What can hang from each mark:
Q: K N W Y
F: Z
Y: L
C: Q
L: Y
K: G Q
G: K
W: Q Z
N: Q
Z: F

Each row was made from one small tree. The marks that hang from a mark follow it in brackets, in alphabetical order. Every link used is in the known rows. Write each row's tree.
Known rows:
K{G Q}: [ 17.4 -10.5  -5.4   1.2  11.5  -5.7 -20.9   7.6   7.6   6.5  25.8  17.9
  -5.2   0.5 -10.2   3.9 -15.0  -4.2  16.7   6.4 -17.7   1.9]
Y{L}: [  5.1  -7.9 -12.6   2.5  10.7  -2.8 -37.3   7.1   2.7   5.2  19.2  16.3
  -8.5   4.3  -2.7   7.6 -16.9   1.8   9.8   7.8  -7.7  -5.6]
W{Q{K} Z}: [  9.6  -3.6  -6.3  10.5  -2.7 -14.0 -46.0  13.0   4.5  14.4  12.8  16.9
  -4.4   1.8  -0.4   3.3 -11.8   4.9  -7.5  -3.0 -10.5   5.0]
K{G Q{Y}}: [ 14.7 -13.2  -1.7  -2.2  14.3  -1.7  -9.2   2.4   5.8   5.4  18.9  14.6
  -4.7  -2.1 -13.8   3.4 -14.7  -3.0  15.9   6.8 -15.3   2.4]
C{Q{W Y}}: [ 14.2  -4.8   0.0   5.5   4.3  -5.7 -10.5   4.8   9.5   4.7   2.3   6.6
 -12.3  -1.0   3.0  12.1 -16.9  -0.3  -1.4   0.0  -3.9 -10.4]
K{G}: [ 13.7  -7.6  -4.3   0.2  12.3  -4.1 -34.8  12.9   2.1   1.1  21.1  17.4
  -3.3  -0.7 -10.0   4.6 -15.3  -3.5  13.1   4.1 -14.5  -0.7]
W{Q{Y} Z{F}}: [ 12.1 -13.2  -7.1   4.1   4.7  -8.1 -46.2   2.8   1.0  14.0   2.4   7.6
   9.6   2.6  -7.7 -10.7 -16.2   5.7   3.2   1.2 -11.7  11.5]
N{Q{Y}}: [  8.2  -9.6  -0.8   1.2   5.5  -5.0  -4.5  -4.4  -2.5   8.6   7.3  10.8
   6.7  -0.5  -4.8  16.4 -13.1  -0.5   4.4   3.9 -10.1  -4.4]
G{K{Q{N W Y}}}: [ 10.5  -6.8  -2.7  10.8   0.0  -5.5   2.9   0.2   5.1   0.3  -0.3  15.7
  -9.0  -4.1  -8.0  22.3 -15.6  -2.8  -2.4   4.0  -7.5  -8.4]
W{Q}: [ 13.8  -4.1  -6.5   2.8  -1.2  -9.1 -39.2  13.3   4.8  13.4  21.3  14.0
  -2.1   2.4   0.0   6.8 -17.4   0.2   7.2   4.0 -11.5  -3.1]
N{Q{W Y}}: [ 13.3  -8.1   1.3   3.4  -3.4  -5.0   9.2  -1.6   1.9   9.4  -0.4   8.1
   2.5  -2.7  -0.6  24.5 -15.6  -3.1  -1.6   2.8  -8.3  -4.9]
N{Q{W}}: [ 15.7  -5.6  -2.2   6.5  -6.1  -9.0  -1.6   3.3   3.7  10.4   6.6  11.4
   2.2   0.0   2.2  24.5 -15.9  -4.2  -0.7   2.4 -10.7  -5.2]
W{Q Z{F}}: [ 14.5 -10.6 -10.7   7.5   2.1 -12.4 -57.5   8.2   2.9  14.9   9.3  10.8
   9.3   5.3  -4.5 -10.8 -16.3   4.5   4.4   0.8 -14.2  11.0]
Q{K{G}}: [  9.5  -6.5  -0.6   0.0  11.1  -4.7 -27.4   3.3   4.0   0.9  19.3  14.6
 -11.4  -3.0 -10.7   9.0 -13.9  -0.1   5.4  -0.8 -13.3   0.5]
W{Q{Y{L}} Z{F}}: [  6.6 -14.1 -12.5   0.1   9.5  -4.7 -53.3   2.3   4.2  14.2   7.9   8.2
  -0.7   4.6  -8.1 -11.7 -17.5   9.9   5.5   4.1  -9.3  12.3]
C{Q{N W{Z{F}}}}: [ 11.8  -0.6  -7.4  13.9   3.7 -13.2 -32.6   1.2   6.2   2.2  -7.7  13.9
  -1.7   4.8  -1.1  -6.4 -13.0   4.2  -3.4  -6.2  -6.8   4.9]
G{K}: [ 10.0 -10.8  -7.7  10.7   8.8  -7.3 -44.5  12.4   0.2   0.7  14.9  13.8
  -3.0  -0.5  -5.0  17.0 -16.7  -2.3   0.9   4.7 -10.9 -12.5]
Z{F}: [ 11.0 -13.1  -7.9   3.1   9.6  -5.1 -34.5  -7.0   0.0   5.0   8.4   6.6
   7.3   3.7  -6.6  -1.7 -18.5   0.9  11.8   3.9 -12.6   0.4]
C{Q}: [ 11.8  -3.3  -5.6   6.7  10.5  -9.5 -35.6   7.9   7.2   5.2  17.0  12.3
  -8.7   4.0   2.1   4.0 -14.8   1.1   5.5   0.5  -8.3 -10.6]
F{Z}: [  2.4  -4.3  -7.0  10.3   2.7  -9.8 -37.9  10.5   1.2   5.3   7.5  18.0
  -3.5   5.9 -10.7  -1.0 -15.9  -0.1  11.0   3.4 -10.3  -3.1]
K{G Q{N W}}: [ 16.7  -1.2  -3.0   3.3   1.2  -6.2   1.0   6.4   8.7   2.0  13.0  22.7
  -9.7  -1.7  -9.6  10.5 -14.5  -5.5  10.8   2.9 -13.5   3.1]
L{Y}: [ 12.7  -8.6  -7.3   6.8  11.9  -9.1 -26.6   5.1  -0.7   2.5   7.6  15.0
   3.2  -0.3 -10.5  13.9 -10.1  -3.3   6.7  11.1  -9.6 -16.7]
W{Q{K N Y}}: [  1.3   3.0   1.1  -0.7  -1.7  -6.2 -12.3  -5.6   1.9   7.0   7.4  15.3
 -10.0  -2.3  -7.7   8.9 -12.4   6.2  -1.8  -3.1  -5.4   0.0]

Which tree is each row?
[  3.8  -5.7  -7.1  -6.1  17.5   1.4  -8.5  -1.6   5.4   0.8  19.2  22.3
 -15.4  -0.1 -17.2   1.5 -12.9   2.7  17.8   7.2 -10.6   5.0] => K{G Q{N Y{L}}}
[ 15.0 -12.9  -5.2  -4.4   9.7   1.9  -2.5   4.8  13.2   6.3  16.8  12.9
 -19.3  -2.4  -9.7  11.3 -18.6  -1.3  12.1   8.7 -10.9   3.1] => K{G Q{W Y{L}}}
[ 13.3  -9.1  -2.2  11.6  -3.7  -9.1  -5.1   7.0  -0.6  10.4  -7.2  14.0
   8.0  -1.2  -0.6  17.1 -11.8  -2.1  -8.6   0.7  -8.5   2.3] => N{Q{W{Z} Y}}
[  8.1  -9.4  -7.0   0.9   4.2   1.1 -12.3   4.2   5.4   4.5   4.2  10.6
 -12.5  -0.6  -2.0  15.2 -19.1   0.4   3.0   7.3  -3.2  -5.5] => Q{W Y{L}}
[  3.9  -8.1  -0.4  -0.9  -0.2  -2.2  11.0 -11.8   7.0   9.2   3.3   6.0
 -16.0  -3.1  -1.8  28.0 -15.6   4.6  -6.7   0.7  -4.6  -2.9] => N{Q{K W Y{L}}}
[ 16.4 -15.4  -3.2  10.2   1.5  -5.2  -5.3   4.6   8.2   5.4   4.7   8.5
  -8.8  -4.3  -4.8  23.8 -18.8  -4.0  -2.5   6.5  -9.8 -10.0] => G{K{Q{W Y}}}
[  8.8   2.2  -1.7  10.5   0.3  -9.5 -19.6  10.9   2.6  -2.2  -0.3  25.0
 -10.7  -3.5  -9.6   8.1  -9.0  -0.3  -7.7  -6.3  -9.4   8.5] => Q{K{G} N W{Z}}
[  3.5   3.3  -5.2   1.7   7.4  -2.4  -9.4   0.3   9.5   0.0   2.5  14.5
 -23.0   1.0  -0.8  10.1 -15.3   5.1   0.7   0.2   0.8  -7.9] => C{Q{N W Y{L}}}
[  7.2   0.3  -1.3   5.6  -1.9  -2.8   2.9   0.8  -1.0  -0.7  -6.2  17.2
  -2.1  -2.2  -4.7  14.1 -14.3  -2.4   0.4   1.9  -3.3  -5.2] => Q{N W Y}
[ -3.0  -1.9  -9.0  -0.4  11.8   0.8 -18.1  -2.2  -2.4  -1.1   6.6  20.3
  -8.3   1.7  -9.0   5.5 -13.3   4.3   8.5   5.7  -3.0  -3.5] => Q{N Y{L}}
[  3.0   0.3  -1.1  13.5  -3.4  -7.7  -4.0   0.3  -1.5   0.3 -14.4  20.0
  -5.1  -2.9  -5.1  10.8  -8.9   2.1 -14.0  -5.0  -2.5   3.2] => Q{K N W{Z} Y}
[ 12.5  -8.0   8.0  -3.3   1.2  -3.4  12.4  -6.2   6.4   5.3   5.3   6.8
 -11.2  -8.2  -9.3  25.6 -14.0  -0.7  -3.4  -2.9 -11.4   2.2] => N{Q{K{G} W Y}}
[ 16.2 -13.0  -9.3  13.2   0.6  -9.6 -35.0   5.2   1.7   7.0  -6.1  10.0
   8.6   3.1  -2.8  -1.4 -17.0  -0.6  -1.5   0.9 -10.8   7.2] => Q{W{Z{F}}}
[  8.6   3.9   0.4   5.6   2.6  -6.0  -2.3   1.2   6.3  -0.4  -3.0  13.9
 -12.3  -0.7  -0.1  10.5 -13.8   1.1  -1.5  -2.7  -1.5  -9.0] => C{Q{N W Y}}
[ 10.8   6.4  -3.2   9.1   0.2 -10.0 -14.0   6.1   8.2   0.8   4.1  17.3
 -13.0   1.8   3.3  10.8 -14.0  -0.1  -0.7  -3.0  -4.1  -9.5] => C{Q{N W}}
[  5.2   1.9  -2.7  -0.4   0.1  -5.6 -20.3   3.8  -0.2   7.4   9.1  17.9
  -1.6  -0.1  -6.6   4.5 -13.9   2.7   5.5   1.8  -6.7  -1.3] => W{Q{N Y}}
[  5.4   4.0  -1.2   8.6  -5.9  -7.5  -0.8  -3.4   2.8   0.3  -0.9  17.6
 -10.9  -2.1  -2.1  18.4 -13.2  -0.2  -6.4  -3.4  -4.7  -4.4] => Q{K N W}
[  7.9  -6.8  -5.6  10.4   1.8  -6.0 -15.6  -4.6  -3.3   0.9 -17.9  14.1
   9.0   0.6  -9.1  -2.9 -13.3   1.8  -2.4  -1.2  -6.2   9.1] => Q{N W{Z{F}} Y}
[  5.1  -4.8   1.7   3.2  11.5  -6.0 -16.9  -7.2   7.2   4.0   8.3   6.4
 -16.6  -0.9  -1.5   7.9 -13.1   5.9  -2.9  -4.0  -4.4  -9.0] => C{Q{K Y}}
[  9.0   3.0   1.9   2.2   0.6  -5.3  -5.4   1.7   5.1  -3.5   6.5  19.2
 -15.8  -5.2  -9.6  15.4 -13.1  -1.4  -0.9  -4.2  -9.2   1.6] => Q{K{G} N W}
[ 18.9 -13.5 -10.2  21.9  -1.1 -13.4 -30.7  18.5   7.7   7.8   5.0  17.6
  -3.8   0.2  -0.9  17.1 -15.1  -4.3  -8.0   4.0 -12.5  -3.2] => G{K{Q{W{Z}}}}
[ 13.4  -1.4  -9.6  18.2  -5.3 -12.7  -9.2  10.0   3.8   7.0  -1.0  26.8
   0.9   3.1  -1.4   5.7 -10.5  -3.2  -2.0   1.8  -9.4   4.2] => K{Q{N W{Z}}}
[  8.7 -16.2 -11.3   5.7   8.0  -2.1 -30.8  -1.1   3.3   6.3  -7.5   7.6
  -1.8   2.5  -6.1  -1.8 -18.0   4.6   0.1   4.1  -6.1   8.6] => Q{W{Z{F}} Y{L}}
[ 19.9 -15.5 -10.5  14.8  -0.5 -11.1 -20.8  -0.1   7.4  12.4  -1.2  10.4
   6.8   4.4  -2.8  -2.0 -16.8  -1.0   2.7   3.1 -14.1   9.9] => K{Q{W{Z{F}}}}
[  7.0  -5.6   0.8  -1.1   0.0  -5.7 -20.3  -2.0   5.0  12.1  12.6   7.9
  -9.5  -2.5  -4.3  10.5 -15.6   4.9  -1.6  -0.5  -7.7  -1.8] => W{Q{K Y}}
[ 20.1 -12.0   0.3  -0.3   5.3  -1.6   4.4   5.3  10.2   6.1  11.3  12.1
  -9.3  -4.4  -9.6  11.8 -17.3  -5.4  10.3   5.9 -13.2   1.9] => K{G Q{W Y}}
[ 10.1   7.0   3.5   2.4   5.3  -8.5 -10.7   2.2  12.6  -3.2   9.9  15.8
 -26.2  -3.6  -5.0  11.6 -12.4   2.2  -2.7  -8.9  -7.3  -2.3] => C{Q{K{G} N W}}
[ 14.0 -14.9  -2.9   8.0   0.1  -8.1  -9.0  -7.5  -0.2  10.6 -12.2   4.9
  13.7   0.2  -5.1   7.2 -14.6   1.3  -4.2  -0.3 -10.9   9.4] => N{Q{W{Z{F}} Y}}
[  5.4   2.7  -4.6  16.6  -5.8 -11.8 -15.3   5.7   0.5   1.4  -7.5  23.3
  -5.1  -0.3  -1.7  10.7  -9.2   0.7 -13.2  -5.4  -5.0   2.6] => Q{K N W{Z}}
[  9.3  -7.0   5.0   3.0  -5.0  -5.5  16.9 -11.5   3.9   8.9  -2.1   5.3
  -5.5  -5.0  -1.5  28.6 -14.2   0.7  -9.2  -2.1  -7.0  -3.7] => N{Q{K W Y}}
[ 14.4  -5.3   1.5   2.0   1.8  -4.7 -13.3   5.6   8.5   1.5  11.5  12.0
 -15.5  -5.3  -6.3  17.2 -16.3  -2.7  -0.2  -1.7 -11.4  -0.1] => Q{K{G} W}
[  8.6  -2.3 -10.4   8.1   0.9 -12.7 -49.8   4.1  -0.3   9.9   4.2  18.1
   9.0   5.5  -7.8 -12.3 -13.1   5.9   4.0  -1.7 -11.9  12.4] => W{Q{N} Z{F}}
